Each row was made from one small tree. Brackets hold a mark, then the marks that hang from it, in the order of their numbers. Every link used is in the known rows. Write each row's tree.
In the rows, zero is written as 128.
Known rows
[J_331 [J_402 J_38 J_771]]: [142 113 127 119 117 144 138 108 106 116  96  75 126 116  45 117 131 159
 120 148 123 117 159]
[J_225 J_237]: [124 153 130 143 121 135 113 138 121 148 135 114 144 117  93 135 124 131
 105 144 116 116 117]
[J_38 [J_671 [J_771 J_229 J_402]]]: [135 146 113 138 124 143 138 127  92 128  85 118 137 113  44 101 127 137
 108 143 127 117 146]
[J_771 J_229 J_402]: [144 140 131 153 111 146 131 119 119 137  73 112 145  96  57 127 128  98
 106 157 130 110 125]
[J_331 [J_402 J_38]]: [136 124 123 131 119 138 130 108 104 123 106  86 131 114  59 129 133 154
 114 150 125 119 145]
[J_331 [J_402 [J_38 J_671] [J_771 J_229]]]: [143 114 127 113 117 153 155 106 102 114  84  65 121 113  28 109 129 161
 117 146 127 119 177]
[J_671 J_38]: [134 162 118 154 128 146 113 144 106 135 100 118 147 115  76 118 125 145
 103 142 124 121 128]
[J_196 J_237 [J_671 J_38 [J_771 J_402]]]: [144 219 120 159 129 143 117 182 100 136  86 129 173 117  93 100 131 134
 100 142 131 118 132]
[J_196 J_237 J_671]: [131 178 135 151 124 142  98 183 114 150 123 124 156 123 124 122 133 125
 105 147 128 117 112]
[J_402 J_38 J_331]: [142 125 123 120 116 129 125 107 123 115 113 100 126 124  35 140 126 160
  97 147 130 116 135]
[J_237 J_196]: [126 154 135 170 121 136 111 146 105 149 131 113 143 116  93 131 127 130
 102 145 120 118 106]
[J_196 J_237 [J_671 J_38 J_771]]: [135 217 119 164 132 146 106 192  98 138  99 129 170 123 102  96 130 146
 103 140 127 121 127]
[J_331 J_402]: [128 132 124 138 122 143 118 115 103 133 110  93 135 115  81 129 135 138
 118 151 121 118 134]
[J_225 [J_237 [J_196 [J_671 J_38 J_771]]]]: [125 211 129 170 126 138 119 168 107 152 124 114 166 116  99 120 123 148
  97 141 120 119 122]
[J_402 [J_38 J_671]]: [137 119 119 120 124 134 130 127 103 126 117 109 122 123  52 123 126 165
 103 140 127 120 144]
[J_229 [J_771 [J_402 [J_38 J_671] J_331]]]: [153 116 130 122 117 131 153 106 125 120  87  98 113 105  27 132 132 130
  97 144 138 111 145]
[J_38 [J_671 J_771]]: [125 142 110 134 131 139 120 139  86 131 114 124 132 127  63 100 126 158
 111 138 120 121 137]
[J_237 [J_196 [J_671 [J_771 J_402]]]]: [132 184 128 173 121 134 114 161  97 148 106 123 160 112  94 117 128 134
 103 151 127 114 112]
[J_229 [J_771 [J_402 J_38 J_331]]]: [154 117 133 133 113 129 146 107 129 122  84 100 120 100  32 135 131 119
  98 150 137 109 134]
[J_671 J_38 [J_771 J_229 [J_402 J_331]]]: [148 189 110 156 121 148 140 120 106 115  54 112 157 105  19 104 125 137
  98 147 131 116 146]
[J_771 J_229 [J_402 J_38 J_331]]: [156 135 130 130 107 138 149  95 129 117  69  95 135 100  15 138 128 122
  95 156 138 110 143]
[J_225 [J_237 [J_196 [J_671 J_771]]]]: [122 195 133 166 122 134 114 165 110 154 133 115 160 117 105 125 124 141
 101 144 118 116 114]

Which tree is each row?
[148 153 115 143 114 136 141 107 110 112  67 110 144 105  12 113 125 134
 103 152 131 112 140]	[J_671 [J_771 J_229 [J_402 J_38 J_331]]]
[137 133 113 132 124 138 136 128  96 120  96 110 128 116  32 104 123 162
 105 142 127 120 150]	[J_402 [J_38 [J_671 [J_771 J_229]]]]
[155 132 127 117 111 139 159  95 122 115  72  93 128 106   9 134 129 135
  92 150 140 113 158]	[J_771 J_229 [J_402 [J_38 J_671] J_331]]
[123 186 139 162 120 135 114 162 118 158 139 111 157 116 113 136 125 136
  98 145 120 116 112]	[J_225 [J_237 [J_196 J_671]]]
[146 108 129 115 117 152 150 125 109 117  84  87 119 115  20 102 120 157
 110 142 128 117 167]	[J_402 [J_38 J_671] [J_771 J_229]]
[136 130 111 126 126 132 130 129  93 121 109 115 127 123  41 107 124 171
 106 139 125 121 146]	[J_402 [J_38 [J_671 J_771]]]
[129 204 123 181 128 141 112 173  92 146 105 121 164 116  94 108 125 151
 100 146 126 120 118]	[J_237 [J_196 [J_671 J_38 J_771]]]
[123 197 135 173 120 140 120 162 112 154 120 110 162 110  96 121 122 132
 101 147 120 116 117]	[J_225 [J_237 [J_196 [J_671 [J_771 J_229]]]]]
[144 116 130 126 114 152 145 106 110 116  80  68 128 107  35 114 129 147
 120 152 125 116 164]	[J_331 [J_402 J_38 [J_771 J_229]]]
[151 113 132 115 109 147 145 104 130 106  81  78 122 116   4 121 121 152
 104 149 131 114 158]	[J_402 J_38 J_331 [J_771 J_229]]
[136 202 130 156 129 148 105 189 111 146 109 122 163 122 116 115 131 137
  99 142 130 120 125]	[J_196 J_237 [J_671 J_38]]
[144 102 124 106 121 142 141 127 105 117 105  95 116 126  34 107 122 170
 111 137 125 119 162]	[J_402 [J_38 J_671] J_771]
[147 111 133 132 112 150 137 125 118 120  80  90 128 108  29 106 119 140
 113 149 126 114 149]	[J_402 J_38 [J_771 J_229]]
[136 133 115 128 123 144 146 108  93 117  91  83 129 113  36 111 132 163
 114 147 127 121 165]	[J_331 [J_402 [J_38 [J_671 [J_771 J_229]]]]]
[125 186 130 183 121 143 111 167  98 150 102 118 159 110  93 109 125 134
 105 153 126 116 112]	[J_237 [J_196 [J_671 [J_771 J_229]]]]
[126 146 112 142 127 146 128 136  90 131  98 118 133 119  53  96 124 148
 111 141 123 120 141]	[J_38 [J_671 [J_771 J_229]]]
[136 205 124 177 125 139 120 166  94 144  94 122 167 110  87 110 126 143
  98 147 129 117 122]	[J_237 [J_196 [J_671 J_38 [J_771 J_402]]]]
[138 149 113 129 123 142 141 116  98 121  85 113 134 118  31 108 127 144
 104 143 129 117 150]	[J_38 [J_671 [J_771 J_229 [J_402 J_331]]]]
[140 134 111 109 123 130 138 108 104 107 110 103 121 132  15 120 126 182
  98 138 130 120 155]	[J_402 [J_38 [J_671 J_771]] J_331]
[150 113 130 133 119 132 149 120 117 129  86 105 117  99  43 123 130 122
 102 145 134 111 139]	[J_229 [J_771 [J_402 [J_38 J_671]]]]
[144 189 125 147 122 134 116 172 104 134  98 128 162 117  88 107 133 133
 104 146 131 115 126]	[J_196 J_237 [J_671 [J_771 [J_402 J_38]]]]
[153 130 125 119 112 126 138  98 123 116  94 105 133 114  31 144 130 139
  95 150 134 112 137]	[J_771 [J_402 J_38 J_331]]
[135 121 120 116 124 139 140 107  98 121 110  83 123 120  53 126 134 167
 112 144 126 121 160]	[J_331 [J_402 [J_38 J_671]]]
